What can hang from each mark
G: L Q T X
T: F
R: U
V: R X
L: G V
F: T
X: V

Each row was made from one small tree. Brackets hold a mark, then the marks that hang from it, in alphabetical order. Every link used is in the known rows. Write each row's tree.
Known rows
{G T X}: [ -3.2  -8.5  -0.5  -3.2 -19.7 -11.8 -16.7  -6.4   5.3 -13.1  14.6   4.6
 -10.0  -0.7  -5.1   3.2 -14.0  -4.9  -1.8  -1.1  -9.4   2.5]
{G {L {V R}} Q}: [ -5.1   9.1  -5.1   1.6  21.6  -8.7   1.7 -14.6   0.4  -5.6   4.2   7.4
  -8.7   4.8  11.9   7.9  14.2  16.1  15.3  18.9  19.9  -1.6]
{G {L V} {T F}}: [ -1.2  20.2   6.1  -2.4 -36.0  14.1  -8.6  -5.5 -19.6 -13.2  -7.1   4.1
  -8.9   4.6   9.4   8.5  15.1  -0.2   3.8  11.5  -3.0   2.0]
{L {G Q} V}: [ -1.9   5.8   1.0   0.5  24.7  -8.0  11.0   3.1  -1.4 -16.0 -29.0   6.6
  -5.5   1.3   0.7  10.4  -6.7  12.8  11.0   8.1  16.8  -0.2]
{G {T F} X}: [ -4.4  -4.7   4.2  -2.9 -41.0  -7.2 -15.5  -1.4  -1.2 -13.1  15.4   3.6
  -8.2   3.9  -3.7   6.8  -9.8  -0.4  -0.7  -3.1 -15.7   3.4]
{G Q T}: [ -5.7 -11.2  -2.4  -2.5   9.6  -7.3 -12.2  -7.6 -19.2 -10.3 -18.8   4.4
 -10.1  -2.8  -5.3   7.8 -13.8   9.9  -2.5  -1.5  -0.3   2.4]
{V {R U} X}: [-17.6 -20.5  -8.0   1.3  -8.2 -29.7 -10.4  -7.9 -29.5  -9.5  47.7   6.3
  -9.4   9.5  -6.8   4.2 -14.4  -5.8   9.7   0.4  -1.5  10.7]
{L {G Q T {X V}}}: [  6.8 -11.0   5.2  -3.6   5.5  -2.5  -2.0   1.2  17.1  -3.0 -17.7   8.9
  -6.5  -3.3  -1.7   4.2  -6.9   6.4   5.2   5.9 -10.3   2.5]
{F T}: [ -7.4 -14.6  -1.8   1.8  -6.6 -21.8 -11.7 -10.8  -4.4  -7.4 -22.9   6.9
 -11.1   0.4  -8.9   8.3  -4.2  -5.7   8.8  -1.4  14.9   6.5]
{G L Q X}: [  0.0  -3.2  -6.2  -4.0  12.0  -7.0  -5.5  -9.7  35.2 -11.7  -7.0   7.2
 -11.5  -1.3  -9.4   6.8  17.2  13.1   7.0   9.6   3.8   5.4]
{L {G T X}}: [ -2.8  -8.5   8.1  -2.3 -17.5 -11.7  -2.8   3.8   5.3 -13.8   6.2   6.7
  -5.6  -0.2  -9.2   5.8 -10.0  -5.0   1.5   1.0  -6.6   2.5]
{V {R U}}: [-14.9 -11.5  -5.4   3.8 -11.4 -28.0 -13.6  -1.5 -21.0 -10.7  -1.5   5.6
 -10.3   9.7  -4.7   1.5 -13.8   1.7  11.2  -0.3  -8.7   7.0]
{G Q X}: [ -2.8 -11.0  -7.7  -1.8  15.3 -17.5  -7.6  -8.0  25.6 -12.7  -0.2   5.4
  -9.8  -0.3 -10.3   7.1  -9.2  13.1   5.1   1.3  -0.3   3.3]
{V R X}: [ -9.1 -28.0  -3.5   1.3  -5.8 -37.4  -8.0 -18.3 -19.6  -8.8  58.9   5.9
  -8.0   6.6   1.6   8.2 -10.6  -7.0   9.8   2.6  12.7   4.0]
{L {G T {X V}}}: [  9.6 -11.9  10.1  -2.5 -21.3  -6.0  -5.9   1.8  12.3  -6.8 -13.1   8.4
  -7.3  -0.2  -0.9   1.8  -5.4 -11.3   6.1   5.3 -15.7   3.1]
{T F}: [ -1.9 -12.9   3.5   0.1 -29.7 -18.6 -13.1  -1.0 -12.2 -16.0 -17.8   3.8
  -8.9   7.8  -3.4   8.6  -3.7   1.3   7.6  -2.8  -5.0   4.1]
{G X}: [ -0.6 -13.5  -3.6  -1.3 -10.9 -21.6 -11.4  -6.1  22.2 -15.0   8.3   5.1
 -10.0   3.2  -8.9   3.8  -8.0  -0.4   5.2   0.5  -6.0   4.0]
{L {G Q X} {V R}}: [ -5.1   4.9  -0.8   2.3  21.2 -20.0  14.1  -2.6  21.7  -7.7  25.4   7.8
  -3.1   4.6   7.8   8.1  -8.7  15.5  16.9  13.7  15.5  -3.7]

Which tree is each row?
[ 11.7  -6.5  -4.2  -4.0   8.6  -2.1  -9.1 -11.2  41.2  -4.9 -19.9   9.8
 -13.4  -0.7  -2.9   3.5  18.7   8.5  11.5  14.3  -5.1   5.8] : {G L Q {X V}}
[ -1.7 -15.6  -3.7   3.2 -15.2 -23.3 -16.9  -4.1 -12.8  -2.1 -13.7   8.0
 -11.4  10.1  -0.8  -3.1 -11.3  -5.0  17.0   3.7 -16.0   7.6] : {X {V {R U}}}
[ -3.3  20.3   2.3  -3.6  -9.7  18.1  -4.1  -5.2 -17.1 -11.6 -16.3   4.5
  -8.4   2.3   7.9  10.6  16.9  15.2   2.0  12.3   2.5   1.7] : {G {L V} Q {T F}}
[  9.4  -1.3  -2.0  -6.1  -1.0   8.9 -12.4 -10.9  23.7  -1.4 -15.3   8.8
 -12.4  -4.4  -2.7   2.0  14.1   6.6   2.3  12.2 -11.6   4.4] : {G L Q T {X V}}
[ -1.0  11.0   4.9  -1.6 -13.8   0.9   0.4   3.1   6.6 -14.1  10.7   6.7
  -3.9   0.1   0.3   6.0 -11.0  -2.6   4.6   8.4  -0.9  -1.0] : {L {G T X} V}
[-10.8  -6.5  -1.2   1.4  28.1 -23.6  13.4 -10.1 -16.4  -7.6  49.1   7.9
  -2.6   4.8   8.5  12.9  -7.0   7.9  14.3  13.2  30.1  -0.9] : {L {G Q} {V R X}}
[ -7.6   9.9  -5.7  -5.9  16.8  10.8  -4.0 -17.7 -18.8  -9.2  33.3   7.0
  -8.9  -2.3   3.5  11.7  11.7   6.2  -1.1  13.5  15.7   4.6] : {G {L {V X}} Q T}
[ -3.1   9.7   8.3  -0.3  -8.6   0.6   1.0   2.8 -22.8 -14.1 -15.9   5.5
  -4.3   1.2   4.2   7.1 -10.8  -3.5   3.1   6.8   3.2   0.1] : {L {G T} V}
[ -2.6  11.9  -4.8   1.6  -9.9 -10.6  -2.0 -14.2  26.1  -8.3  37.4   8.1
  -7.9   5.7   9.4   3.9  13.4   2.6  14.9  19.0   9.0  -1.1] : {G {L {V R}} X}
[ -9.9   5.3  -2.3  -2.1 -10.2  -4.6  -6.4 -21.2 -30.3  -4.3  65.6   7.5
  -6.9   3.9  10.7   8.3   9.4  -6.9   4.5  16.7  16.4   1.4] : {G {L {V R X}} T}
[ -5.1   8.4  -9.5  -4.5  24.0   1.1   2.1 -18.5  -3.4 -11.7  23.9   7.3
  -8.8   0.2   1.9  11.9  16.3   8.4   6.6  15.8  23.1   5.6] : {G {L {V X}} Q}
[ -4.1  -0.2   8.6  -3.2 -40.3   5.4 -14.0  -4.4 -20.9 -13.0 -19.8   4.9
 -10.9   4.1  -0.9   9.0  15.5  -1.6   1.0   4.3  -9.2   4.5] : {G L {T F}}
[ 10.0  -0.5   7.5  -4.7 -47.7  10.3 -16.5  -5.3  13.2  -5.6  -6.2   7.3
 -10.7   2.6  -0.9   2.3  18.1  -4.5   5.6   9.6 -24.7   4.8] : {G L {T F} {X V}}
[ -6.4  13.5  -2.6  -0.7  10.2   0.4  -1.4 -14.8 -16.1  -2.6  10.3   6.7
  -8.5   1.8  12.9   7.0  10.1  13.2   6.7  17.3  13.3  -3.0] : {G {L {V R}} Q T}
[ -4.1  12.5   1.3  -2.6  13.5   2.8   6.6   3.1  10.1 -11.0   1.8   6.7
  -4.0  -2.8   0.5   8.5 -11.4  12.4   3.4   9.1   5.0  -1.2] : {L {G Q T X} V}
[ -5.5  -8.8  12.1  -2.3 -11.7  -3.7   1.6   7.5 -24.5 -12.3 -27.2   4.3
  -5.8   2.1  -3.0  13.2  -4.1  12.6   2.3  -1.3   0.6   2.9] : {L {G Q {T F}}}
[ -0.3   9.4  -1.4  -0.8  20.5  -6.1   8.6   1.6  27.4 -14.0  -4.0   6.8
  -4.6  -0.2  -1.8   9.0  -4.6  15.0   9.9  10.0  11.3  -0.3] : {L {G Q X} V}
[ -3.7   3.9   2.2  -6.1 -19.1   8.8 -10.6  -5.0  10.4  -9.1   2.3   5.8
 -10.8  -0.2  -4.8  10.0  17.9  13.7   1.0   6.5  -8.2   3.9] : {G L Q {T F} X}
[ 10.8 -14.9   6.8  -0.4 -12.1 -16.1  -2.2   1.9  31.3  -9.2 -19.4   9.5
  -7.5   2.3  -4.1   2.4  -2.8  -6.4  13.2   6.8 -11.4   4.1] : {L {G {X V}}}
[-13.7  21.4  -3.5   0.6 -16.1   6.4 -10.7  -4.5 -29.1  -7.4   9.6   6.6
  -8.7   6.2   5.0   1.0   6.1   1.3   8.0  13.8  -4.1   5.7] : {G {L {V {R U}}} T}
[  7.9 -12.6  -3.4  -4.2   1.8  -2.9 -14.6  -9.5  16.3  -2.8  -6.2   7.0
  -9.9  -3.5  -2.1   1.7 -11.7   7.6   1.8   3.9 -14.8   2.6] : {G Q T {X V}}
[ -1.3 -11.1   1.7  -1.6  16.7 -15.9   5.4   2.2  28.2 -14.2 -11.2   7.4
  -6.6  -0.1  -9.3   8.3  -3.4  13.3   8.3   3.2   5.0   3.5] : {L {G Q X}}
[ -4.6  13.7  -8.5  -0.3  15.9  -7.2   1.8 -14.3  28.0  -3.4  27.8   7.7
  -7.5   3.7   7.8   6.5  16.6  17.9  13.7  20.1  15.3  -1.8] : {G {L {V R}} Q X}
[  5.9 -18.4   2.9   1.4  11.9 -25.9   5.8  -2.8  27.7   1.7   1.6   9.8
  -6.4   4.1   3.3   4.4  -3.9   8.6  19.4  11.1   0.0   0.2] : {L {G Q {X {V R}}}}
[ -4.6  -9.3  -4.8  -4.2   5.9  -7.2 -12.4  -7.5  10.2  -9.8   4.8   4.1
  -9.7  -3.5  -7.1   6.3 -13.3  11.3  -4.3  -0.3  -6.1   2.1] : {G Q T X}
